What can hang from each mark:
q_596: q_150 q_948
q_543: q_413 q_489
q_408: q_543
q_515: q_543
q_518: q_515 q_948
q_467: q_332
q_143: q_804
q_851: q_467 q_565
q_804: q_143 q_596
q_279: q_332
q_150: q_543 q_596 q_821
q_821: q_150
q_332: q_279 q_543

Each row was made from one small tree. The marks that hang from a mark follow it in brackets, in the order of their numbers. Every link used is in the known rows. Write each row's tree.
In the rows, 128 means zero.
Known rows:
q_332[q_543]: [101 138 121 147 108 138 120 147 102 109  95 124 159 113 110 135 127 105
 135  98 173 141 119 122 147  97 115 134  82  96]
q_821[q_150[q_543[q_489] q_596]]: [141 147 108 127 109  80 144 123 173 155 106 151 121 149 141 121 104 133
 150  92 143 138  98  97 167 143 161 145 177 134]
q_804[q_596]: [ 99 130 135 132 100 121 105 138  97 102 101 128 136 124 121 128 128 133
  98 125 125 129 136 133 105  62 105 128  62  89]
q_150[q_543[q_413 q_489] q_596[q_948]]: [181 132 131 116 121 104 150 121 204 142 189 134 123 139 128 112 138 129
 150 116 115 122 163 121 176 162 110 128 168 100]
q_821[q_150[q_543[q_413 q_489] q_596]]: [170 152 126 110 123  91 170 117 211 151 115 149 140 154 146 100 109 144
 158 104 146 131 108 127 182 170 169 130 198 109]
q_150[q_543[q_489] q_821]: [142 154 104 132 123 100 136 123 165 134  90 136 131 128 125 125  82 151
 140 117 142 132 150 103 149 132 134 131 140 110]
q_851[q_467[q_332[q_543]] q_565]: [ 65 140  99 209 121 170 120  93  24 106  56 128  96 122 106  96 114  64
  24  41 175 134 133 190 113 136 164 131  87 119]
q_143[q_804[q_596[q_150 q_948]]]: [109  95 159  96 116 151  87 149  87 123 205 127 105 133 132 151 166 144
 102 186  75 117 115 134  69  91 123 126  96 176]
q_851[q_467[q_332[q_279 q_543]] q_565]: [ 56 135  93 215 140 194 129  83   4 105  48 111 100  89 116  90 112  25
  19  42 198 162 104 209  96 145 156 136  83 154]
q_143[q_804[q_596[q_150[q_821] q_948]]]: [113  95 163  90 189 132  90 161  92 134 201 133 113 122 130 154 145 156
 118 200  88 121 132 125  70 107 140 136 109 199]
q_150[q_821]: [106 126 126 146 178 111 116 144 112 117  75 134 144 112 120 146  94 145
 140  98 149 138 136 102 132 106 107 138  96 149]
q_515[q_543[q_413 q_489]]: [158 156 116 142 131 139 170 109 174 103 108 123 157 138 113 109 115 124
 109 107 116 126 143 154 170 166  84  69 152 119]
q_467[q_332[q_279 q_543[q_489]]]: [108 156  88 143 167 187 109 105  87 103  81 114 130  82 108  93 138  30
 117  96 191 190 118 178 151 127 153 121 101 140]
q_804[q_143 q_596[q_150 q_948]]: [104  93 153 102 121 138  82 157  91 125 188 130 111 138 127 138 178 139
 102 193  75 113 133 137  67  88  91 128  98 159]
q_518[q_948]: [111 115 130 162 129 129 118 117 102 109  99 128 116 127 123 140 111 129
 166  91 120 122 119  99 132  85 100  94  92 124]
q_518[q_515 q_948]: [113 103 132 152 139 139 118 113  83 121  87 121 105 137 127 114 108 129
 157 107 105 127 117  74 138 108 114  70  92  86]
q_851[q_565]: [ 93 126  98 167  99 137 126 109  80 103  68 132 117 132 125 130 101 127
  73  54 137 120 113 135 108 106  87 126  87 134]
q_408[q_543[q_489]]: [133 164  91 136 112 129 132  87 129 101 101 136 128 134 127 110 107 137
 141  85 161 143 115 108 152 140  75  77 135 159]
q_279[q_332]: [ 97 125 108 155 131 152 135 112 108 112  87  98 135 118 142 145 133 106
 116  96 141 115  97 134 129 109  47 142  91 174]
q_143[q_804[q_596[q_150[q_821]]]]: [110 123 156 100 173 127 100 157  89 126 136 142 131 120 133 143 129 159
 114 172 112 126 122 137  85  98 160 135 100 193]
q_143[q_804]: [106 135 144 139  82 150 111 122 101 108 107 136 120 125 129 144 108 141
 121 107 116 134 121 114 109  98  74 114  91 187]
q_408[q_543[q_413 q_489]]: [164 169 110 122 130 138 157  81 166  97 114 135 149 135 129  93 114 149
 148  96 164 139 129 137 174 168  79  61 158 130]
q_150[q_543[q_489] q_596]: [141 153 106 137  94  90 137 120 163 140 112 146 121 132 124 117 117 124
 139  79 133 132 144 105 171 127 126 143 137 118]
q_467[q_332]: [ 93 128 118 161 144 148  88 107  68 100  59 134 108 113 113 145 114  93
 115  72 120 153 142 127 113  89 127 129  84 135]
q_596[q_150 q_948]: [104  85 131 127 143 145 100 149  96 125 150 121 111 131 130 169 147 127
 139 130  99 120 106 102 107 105 127 137 123 154]
q_821[q_150[q_543[q_413 q_489] q_596[q_948]]]: [178 125 133 102 140  96 161 122 216 158 186 141 121 155 145 112 125 139
 163 131 124 128 117 111 170 177 146 131 205 116]
q_279[q_332[q_543]]: [ 95 132 104 156 129 158 141 129 108 113 102  89 160 112 127 136 150  84
 127 106 186 122  95 147 149 117  74 148  83 143]
q_279[q_332[q_543[q_489]]]: [121 154  80 136 140 166 145 116 150 112 114  92 156 124 127 105 156  87
 122 115 189 127  97 165 183 133  83 128 112 145]
q_150[q_543[q_413] q_596[q_948] q_821]: [160 112 155 131 181  77 152 144 170 156 173 138 139 115 127 142 115 144
 166 118 129 127 174  94 144 163 116 164 150 119]

Write each row's tree:
[152 161 100 122 157 175 169 110 183 109 132  91 171 126 130  88 163  95
 130 128 192 122 109 193 203 163  88 112 137 118] -> q_279[q_332[q_543[q_413 q_489]]]
[110 107 151 118  94 130  86 147 100 114 182 129 118 132 120 130 154 138
  95 173  89 123 158 130  72  79  32 120  68 142] -> q_804[q_143 q_596[q_948]]
[155  99 153 112 163 111 144 145 153 149 162 123 140 126 134 157 121 157
 165 164 111 114 141 102 115 160 163 148 171 105] -> q_596[q_150[q_543[q_413] q_821] q_948]
[116 119 126 137 137  98 130 148 112 145  82 133 134 122 135 168  99 152
 151 127 128 123 124  88 112 123 180 161 139 126] -> q_596[q_150[q_543 q_821]]
[179 120 131  93 174 122 147 133 191 151 171 128 128 138 135 129 127 159
 162 173 112 116 144 122 149 177 177 127 197 109] -> q_596[q_150[q_543[q_413 q_489] q_821] q_948]
[171 120 128  98 101 143 143 119 185 139 174 120 123 152 138 127 145 142
 148 161  96 111 127 132 145 160 160 113 190  87] -> q_596[q_150[q_543[q_413 q_489]] q_948]
[127 104 162  96 118 110 104 156 107 154 203 131 113 130 134 162 130 163
 127 210  81 114 141 103  58 118 161 147 122 153] -> q_143[q_804[q_596[q_150[q_543 q_821] q_948]]]
[149 139 149 145  98  93 157 123 163 135 108 139 147 120 130 130 119 131
 148  80 132 125 150 114 157 140 122 150 133  90] -> q_150[q_543[q_413] q_596]
[117  95 136 140 235  88 112 162 121 142 159 139 122 106 117 153 123 127
 152 100 132 138 152  89 141 127  90 169 114 196] -> q_150[q_596[q_948] q_821]
[117 131 148 112 112  95 111 159 107 146 115 141 135 129 126 143 131 168
 120 188 105 114 148 119  73 109 145 150 114 132] -> q_804[q_143 q_596[q_150[q_543 q_821]]]
[ 97 147 118 194 134 180 145  84  58 101  63 127 115 126 108  78 120  75
  34  50 178 129 144 216 132 159 167 116 112  90] -> q_851[q_467[q_332[q_543[q_413]]] q_565]
[172 160 125 125 110  99 165 113 202 133 121 142 140 135 127 102 125 135
 148  89 137 125 152 138 191 154 130 129 163  93] -> q_150[q_543[q_413 q_489] q_596]
[126 140 124 141 143 167 170 120 144 109 118  90 182 111 133 118 158  95
 133 117 189 118 105 172 169 147  76 132 107 113] -> q_279[q_332[q_543[q_413]]]
[ 97 142 137 183 158 199 141 101  61 102  71 109 133  81 112  88 129  39
  81  83 194 174 119 212 134 153 164 125 106 118] -> q_851[q_467[q_332[q_279 q_543[q_413]]]]
[136 148 103 124  65 109 141 115 168 138  83 139 122 159 144 127  86 144
 144 119 136 137  90 100 141 127 154 122 167  99] -> q_821[q_150[q_543[q_489]]]
[145 118 114 116 123  85 135 129 178 163 173 142 101 153 141 129 116 130
 157 120 121 136 106  82 152 152 146 148 180 145] -> q_821[q_150[q_543[q_489] q_596[q_948]]]
[181 159 125 121 180  82 165 130 209 148 115 149 149 122 125 102 107 147
 160 101 153 131 168 128 195 176 146 141 172 117] -> q_150[q_543[q_413 q_489] q_596 q_821]
[114 134 156 108  37 125 110 133  98 134 135 135 118 133 141 150 134 153
 110 173  88 110 120 125  69  91 163 134 106 125] -> q_143[q_804[q_596[q_150[q_543]]]]
[176 162 122 118 136 110 163 116 202 130  96 136 153 130 129 107  88 161
 152 130 145 126 160 130 169 158 140 116 165  83] -> q_150[q_543[q_413 q_489] q_821]
[121  95 143 105 144  92 104 160 112 152 170 125 120 125 128 160 128 156
 130 193 100 117 145 101  75 105 175 164 121  93] -> q_804[q_596[q_150[q_543 q_821] q_948]]
[147 158 110 121 147 182 161 120 157 102 117 108 176  93 124  78 139  75
 135 120 204 163 106 191 182 153 117 107 125 109] -> q_332[q_279 q_543[q_413 q_489]]
[100 122 146 114 106 133  95 152  88 115 118 138 128 134 127 130 165 145
  99 166 100 117 120 149  83  83 107 124  93 155] -> q_804[q_143 q_596[q_150]]
[109  93 153  99 189 118  84 171  96 136 184 135 125 129 125 141 160 156
 114 202  93 121 148 126  72 107 106 143 108 185] -> q_804[q_143 q_596[q_150[q_821] q_948]]
[117  92 129 129  80 123 114 140 109 143 151 120 111 135 135 174 131 134
 145 142  93 113 115  83  94 113 147 148 138 105] -> q_596[q_150[q_543] q_948]
[153 123 114 123 180  75 127 140 174 157 176 142 116 125 122 132 112 136
 155 115 130 132 164  88 161 154 122 160 156 149] -> q_150[q_543[q_489] q_596[q_948] q_821]
[139 128 104 155 149 139 147 103 116 123 106 116 112 151 110 100 106 115
 135 116  87 125 128  91 163 162 104  28 131 104] -> q_518[q_515[q_543[q_489]] q_948]
[147 124 138  78  59 139 103 128 139 140 219 130  98 153 137 129 152 148
 108 209  67 114 131 133  89 118 152 114 143 135] -> q_143[q_804[q_596[q_150[q_543[q_489]] q_948]]]
[149 103 149 117  88 133 141 128 146 138 157 119 127 140 138 156 139 144
 151 153  93 108 126 110 113 144 150 133 163  82] -> q_596[q_150[q_543[q_413]] q_948]
[140 153 134  91  48 136 116 122 136 131 146 138 113 147 139 118 138 152
 103 181  94 114 122 144 104 109 173 114 134 126] -> q_143[q_804[q_596[q_150[q_543[q_489]]]]]
[153 105 156 121 127  84 156 131 176 161 171 140 129 142 142 140 117 140
 164 120 120 130 114  92 137 159 137 155 179 114] -> q_821[q_150[q_543[q_413] q_596[q_948]]]
[104 124 155 105 102 148  99 138  83 116 137 137 120 129 133 140 149 145
 101 163  94 119 106 143  83  82 143 124  90 171] -> q_143[q_804[q_596[q_150]]]
[168 155 144  82  60 129 138 124 180 129 138 139 134 156 134  89 160 162
 110 195  96 106 146 176 120 138 144 101 158  85] -> q_804[q_143 q_596[q_150[q_543[q_413 q_489]]]]
[119 103 155 108  53 116  97 149 103 142 190 128 110 143 131 149 161 149
 108 201  68 106 143 118  52 100 108 138 113 114] -> q_804[q_143 q_596[q_150[q_543] q_948]]
[121  91 133 127 148 105 115 152 117 154 146 125 118 127 131 179 114 148
 159 153 105 119 132  72  97 131 159 161 146 131] -> q_596[q_150[q_543 q_821] q_948]
[ 84 135 112 163 162 180 104 114  48 103  69 110 135  70 109 124 134  29
 121  84 187 189 114 157 116 111 142 142  73 138] -> q_467[q_332[q_279 q_543]]
[165 146 120 108  87 135 157 113 183 130 104 131 136 147 140 117 131 145
 145 136 119 114 120 144 160 151 181 111 185  80] -> q_596[q_150[q_543[q_413 q_489]]]
[109  85 134 123 216 123 106 161 100 137 150 127 122 122 127 169 129 143
 149 144 118 127 117  94 111 119 142 149 132 178] -> q_596[q_150[q_821] q_948]
